What can hang from each mark:
geki: fosiguz
fosiguz: geki netu
farob: netu vunib
netu: fosiguz fupa
tugubim: dizo fupa
vunib: dizo farob
fupa: netu tugubim
dizo: tugubim vunib

Each row was made from one small tree. Brackets hold a mark, then the marks that hang from it, in alphabetical order. Every link used is in the known rows. Write each row's tree.
Known rows:
{fupa {tugubim dizo}}: [ 0.385 -0.763 -0.489  0.297 -0.145  0.924  0.126 -0.081  0.165  0.122
 -0.520 -1.080  1.664 -0.465  0.181 -0.583  0.292 -1.663 -0.037 -0.073
  0.662  0.746]
{vunib {dizo {tugubim {fupa netu}}} farob}: [-1.017  0.233  0.862  0.454 -0.992  0.412 -0.186  0.269  0.562  0.348
 -0.218  1.241 -0.178  0.058  0.435 -0.460 -0.938  2.927  0.251 -0.316
 -0.128 -0.054]
{fupa netu {tugubim dizo}}: [ 0.747 -0.494 -0.562  0.103 -0.397  0.550  0.089 -0.160  0.190  0.051
 -0.776 -0.941  2.655 -0.644 -0.473 -0.308  0.506 -2.686 -0.292 -0.067
  0.801  1.251]
{fosiguz {netu fupa}}: [ 0.250 -0.410  0.668 -0.346  0.168 -0.179  0.177 -0.865 -0.613  0.117
 -0.221  0.342  0.347  0.389 -0.704 -0.750  0.357  0.066  0.370  0.590
 -0.646  0.000]
{fosiguz geki {netu {fupa {tugubim {dizo vunib}}}}}: [ 0.822 -0.432 -1.153 -0.492  0.513 -1.012 -0.107 -1.085 -1.207 -0.034
  0.016 -1.085  1.400 -0.920  0.516 -0.448  2.231 -2.211 -0.106 -0.745
  0.396  0.181]
{farob {netu fosiguz} {vunib {dizo tugubim}}}: [-0.767  0.755  0.383  0.158  0.247  1.985  0.194  0.020 -0.406  0.079
 -0.182  0.957 -2.721 -0.250  0.818  0.786 -1.176  0.807  0.488 -0.640
 -0.863 -0.333]
{tugubim fupa}: [-0.213  0.082  0.013  0.629 -0.157  0.874  0.251  1.241  0.717  0.520
  0.345 -0.667 -0.402  1.601 -0.811 -0.519 -0.057 -1.541  0.527  0.787
  0.304  0.021]
{fupa {netu {fosiguz geki}}}: [ 1.056  0.372  0.203 -0.491  0.028 -0.566  0.001 -0.300 -0.329 -0.535
  0.093 -0.696  1.548 -0.887 -1.272  0.156  0.572 -0.852 -0.069  0.751
  0.606  0.314]
{fupa {netu {fosiguz geki}} {tugubim dizo}}: [ 1.014  0.074 -1.097 -0.378 -0.057 -0.299 -0.084 -0.678 -0.358 -0.495
 -0.388 -1.409  2.320 -1.302 -0.224  0.155  1.350 -3.496 -0.423 -0.351
  1.163  1.057]
{netu {fupa tugubim}}: [ 0.518 -0.713  0.852  0.309  0.036 -0.133 -0.033 -0.748 -0.107 -0.072
 -0.223 -0.324  1.454  1.012 -0.190 -0.732 -0.199 -0.987 -0.324  0.409
  0.092  0.407]
{vunib {dizo tugubim} {farob netu}}: [-1.047 -0.767  0.783  0.294 -0.432  1.167 -0.089 -0.041  0.049  0.199
 -0.119  1.736 -1.290 -0.808  1.098  0.249 -1.905  4.816  0.384 -0.329
 -0.547 -0.525]
{fupa {netu fosiguz}}: [ 0.750  0.356  0.849 -0.284 -0.170 -0.433  0.072 -0.022  0.220 -0.352
 -0.280 -0.083  1.455 -0.390 -1.357  0.192 -0.136 -0.740 -0.067  0.859
  0.100  0.539]
{dizo {tugubim fupa} vunib}: [-0.264  0.766 -0.367  0.390  0.382 -0.886 -0.009  2.028  0.843  0.472
  0.621 -0.576  0.579  0.441 -0.198  0.036  1.029  2.827  0.112 -0.643
  0.020 -0.290]
{vunib {dizo tugubim} {farob {netu fosiguz fupa}}}: [-1.206  0.035  1.158 -0.277 -0.185 -0.162 -0.283 -0.943 -0.118 -0.206
 -0.094  2.156 -1.603 -0.056  1.282  0.754 -1.832  2.903 -0.127 -0.350
 -0.977 -0.544]
{farob netu {vunib {dizo tugubim}}}: [-0.780  0.147  0.272  0.451  0.075  2.658  0.295  0.294 -0.424  0.445
 -0.213  0.933 -2.465 -0.054  0.701  0.242 -1.248  1.780  0.566 -0.493
 -0.663 -0.339]
{geki fosiguz}: [ 0.368  0.355  0.618  0.379 -0.637  0.815  0.202  1.034  0.312 -0.507
 -0.351 -0.324  0.745 -0.012 -0.505 -1.736 -0.766  2.747  0.248  1.023
 -0.257 -0.228]
{dizo tugubim {vunib farob}}: [-0.048 -0.484  0.649  0.072  0.159 -1.724 -0.214  0.793  0.636 -0.048
  0.273  0.496  0.585 -1.350 -0.102 -0.051  0.085  7.166 -0.104 -0.574
 -0.301 -0.472]
{dizo tugubim {vunib {farob {netu fosiguz fupa}}}}: [-0.385 -0.044  0.326 -0.412  0.562 -2.226 -0.308  0.270  0.371 -0.279
  0.502  1.252 -1.069 -0.363  0.250  1.300 -0.277  4.692 -0.487 -0.716
 -0.755 -0.574]
{vunib dizo {farob {netu {fosiguz geki} fupa}}}: [-0.568 -0.394  0.890 -0.221 -0.282  0.243 -0.298 -1.522 -0.594 -0.304
  0.162  1.482 -1.952 -0.001  1.117  0.675 -1.714 -1.038 -0.018  0.415
 -0.182 -0.693]
{netu fosiguz {fupa {tugubim {dizo vunib}}}}: [ 0.427  0.430 -0.117 -0.388  0.399 -1.645 -0.229 -0.767  0.125 -0.366
 -0.260 -0.558  1.456  0.203  0.509  0.456  0.715 -3.946 -0.789 -0.407
  0.114  0.532]
{netu {fosiguz geki}}: [ 0.645  0.166  0.119 -0.360  0.308 -0.233  0.023 -0.292 -0.356 -0.489
  0.368 -0.960  0.529 -0.814 -0.667 -0.080  0.484  0.165  0.177  0.707
  0.493 -0.211]
{fosiguz geki {netu fupa}}: [ 0.631 -0.390 -0.149 -0.548  0.406 -0.245  0.103 -1.203 -1.295 -0.074
  0.192 -0.373  0.418 -0.184 -0.600 -0.820  1.269 -0.026  0.339  0.489
 -0.028 -0.317]
{dizo {tugubim {fupa netu}} {vunib farob}}: [-0.224  0.242 -0.005  0.312 -0.196 -1.768 -0.215  1.547  1.047  0.291
  0.419  0.420  0.153 -0.015 -0.540  0.207  0.619  4.108 -0.155 -0.700
  0.012 -0.069]
{tugubim dizo}: [-0.091 -0.066 -0.572 -0.237 -0.189  1.080  0.273  0.056  0.294  0.251
 -0.370 -0.646  0.942 -0.430 -0.482 -0.358  0.024 -1.114  0.073  0.684
  0.481  0.198]

Write each row's tree:
[-0.099 -0.293  0.097  0.158  0.269  1.490  0.379 -0.333 -0.354  0.306
  0.047  0.569 -2.975  1.662 -0.670  0.417 -1.125 -2.057  0.064  0.603
 -0.505 -0.277] : {farob {netu fupa} vunib}
[ 0.509  0.469  0.259 -0.711  0.406 -0.923 -0.099 -1.196 -0.545 -0.593
  0.373 -0.430  0.500  0.361 -0.574 -0.023  0.405 -1.446 -0.333  0.856
  0.253 -0.277] : {netu {fosiguz geki} fupa}
[ 0.883 -0.085  0.236 -0.274  0.442 -1.099 -0.228 -1.346 -0.648 -0.657
  0.224 -0.880  1.180  0.245  0.039 -0.213  0.730 -2.093 -0.460  0.085
  0.438  0.211] : {netu {fosiguz geki} {fupa tugubim}}
[-0.309  0.678 -1.344  0.045 -0.577  0.895  0.271  0.914  0.723  0.621
 -0.201 -0.752  0.529  1.127 -0.998 -0.065  0.583 -4.682  0.028  0.531
  0.793  0.664] : {tugubim dizo {fupa netu}}
[ 0.706  0.436 -0.844 -0.621  0.543 -1.645 -0.318 -1.082 -0.505 -0.531
  0.163 -1.177  1.652 -0.344  0.598  0.403  1.561 -3.843 -0.830 -0.514
  0.686  0.253] : {netu {fosiguz geki} {fupa {tugubim {dizo vunib}}}}
[ 0.423 -0.302 -0.504 -0.242  0.583  0.623  0.142  0.174 -0.494 -0.259
  0.605 -0.539 -1.001 -0.375 -0.359  0.980 -0.194 -0.688  0.294  0.547
  0.227 -0.314] : {farob {netu {fosiguz geki}}}
[ 0.482  0.205 -0.857 -0.672  0.338 -0.730 -0.177 -1.485 -0.629 -0.552
 -0.030 -1.078  1.365  0.026  0.381  0.001  1.083 -3.990 -0.659 -0.170
  0.745  0.385] : {netu {fosiguz geki} {fupa {tugubim dizo}}}
[-0.361 -0.509  0.190 -0.145  0.391 -1.648 -0.225  0.469  0.356  0.030
  0.484  1.150 -0.844 -0.160  0.189  0.853 -0.349  5.491 -0.417 -0.638
 -0.634 -0.624] : {dizo tugubim {vunib {farob {netu fupa}}}}
[-0.372 -0.087 -0.519 -0.549  0.177 -1.267 -0.159 -0.347  0.378 -0.042
  0.084  0.659 -1.182 -0.134  0.341  1.375 -0.407 -2.019 -0.538  0.002
 -0.084 -0.223] : {tugubim {dizo {vunib {farob {netu fosiguz fupa}}}}}
[-0.330  0.689 -1.264  0.300 -0.035  0.155  0.132  1.472  0.902  0.701
  0.252 -1.048  0.051  0.806 -0.126  0.194  0.929 -3.866  0.080  0.024
  0.639  0.036] : {tugubim {dizo vunib} fupa}
[-0.216 -0.803 -0.752 -0.050 -0.048 -0.184  0.015  0.458  0.482  0.347
  0.068  0.200 -0.935 -0.942  0.194  0.925 -0.455 -0.196 -0.098  0.025
  0.190 -0.216] : {tugubim {dizo {vunib {farob netu}}}}
[-0.501  0.574  1.006  0.365 -0.214  2.013  0.189 -0.151 -0.260  0.273
 -0.447  0.552 -0.875 -0.388  0.380 -0.810 -0.698  2.599  0.439 -0.363
 -0.420 -0.282] : {farob {vunib {dizo tugubim}}}
[ 0.033  1.181 -0.844 -0.211  0.133 -0.528  0.005  0.991  0.169 -0.042
  0.487 -0.703  0.764  0.229 -0.911  0.083  1.366  1.585  0.017 -0.371
  0.456  0.173] : {dizo {tugubim {fupa {netu {fosiguz geki}}}}}
[-1.521 -0.287  0.226  0.660 -0.528  1.294 -0.066  0.752  0.474  0.566
  0.200  1.469 -2.306  0.496  1.144  0.300 -1.504  2.752  0.563 -0.462
 -0.423 -0.551] : {vunib {dizo {tugubim fupa}} {farob netu}}
[-0.026  1.460 -1.169 -0.190 -0.104 -0.889  0.008  1.210  0.884  0.324
  0.045 -0.766  0.660  0.512 -0.552  0.959  1.170 -5.489 -0.265 -0.080
  0.634  0.569] : {tugubim {dizo vunib} {fupa {netu fosiguz}}}
[ 0.646 -0.539 -0.556  0.335  0.108 -0.146 -0.024  0.377  0.309  0.169
 -0.308 -1.221  1.999 -0.888  0.478 -0.176  0.746 -1.659 -0.222 -0.526
  0.618  0.602] : {fupa {tugubim {dizo vunib}}}
[-0.219 -1.137  0.657  0.066 -0.085 -0.062  0.033 -0.063  0.363 -0.194
  0.224  0.883 -2.135 -0.273 -0.298  0.850 -1.455  1.653  0.251  0.620
 -0.350 -0.293] : {vunib {farob {netu fosiguz}}}
[-0.708 -1.203  1.212  0.518 -0.619  1.551 -0.037 -0.366  0.051  0.253
 -0.163  1.491 -1.794 -0.386  0.875  0.201 -2.405  0.989  0.521  0.533
 -0.336 -0.442] : {vunib dizo {farob netu}}
[ 0.151 -0.810 -0.013  0.571  0.305  1.420  0.263 -0.504 -0.450  0.197
 -0.076  0.138 -2.341  1.531 -0.104  0.264 -0.777 -2.434 -0.062 -0.069
 -0.363  0.162] : {farob {netu {fupa tugubim}} vunib}
[ 0.217 -0.588 -0.872 -0.002  0.423 -0.039  0.002  0.005 -0.057  0.223
 -0.012 -0.251  0.145  0.709  0.582  0.931 -0.043 -3.407 -0.493 -0.297
  0.091  0.309] : {farob {netu {fupa {tugubim {dizo vunib}}}}}
[ 0.926 -0.890 -0.285 -0.172  0.398 -0.376 -0.004 -1.323 -1.406 -0.143
  0.056 -0.774  1.049 -0.306 -0.009 -1.010  1.521 -0.559  0.220 -0.169
  0.170  0.156] : {fosiguz geki {netu {fupa tugubim}}}
[-0.913  0.968  0.393  0.719 -0.296  2.090  0.206  0.530  0.086  0.575
 -0.189  0.314 -1.684  0.823  0.422 -0.788 -0.453  0.627  0.593 -0.451
 -0.347 -0.292] : {farob {vunib {dizo {tugubim fupa}}}}
[-0.954  0.829  0.488  0.533 -0.354  1.411  0.021  0.842  0.353  0.486
 -0.035  0.236  0.365  0.581  0.664 -0.678 -0.341  1.573  0.503 -0.236
 -0.156 -0.202] : {vunib {dizo {tugubim fupa}}}
[-0.239  0.690  0.086  0.088 -0.088 -2.467 -0.301  1.389  1.059 -0.003
  0.448  0.464  0.003 -0.207 -0.469  0.691  0.707  3.444 -0.226 -0.817
 -0.152 -0.027] : {dizo {tugubim {fupa {netu fosiguz}}} {vunib farob}}
[ 0.227  0.416  0.544 -0.091 -0.425 -0.012  0.172  0.038 -0.435 -0.508
 -0.520  0.359  0.256  0.388 -0.347 -1.881 -0.091  1.786  0.281  0.772
 -0.951 -0.199] : {geki {fosiguz {netu fupa}}}
[ 0.521 -0.056  0.532  0.252 -0.442 -0.050  0.077 -0.098 -0.504 -0.550
 -0.645  0.016  0.945  0.323  0.224 -2.064  0.238  1.277  0.194  0.194
 -0.798  0.193] : {geki {fosiguz {netu {fupa tugubim}}}}
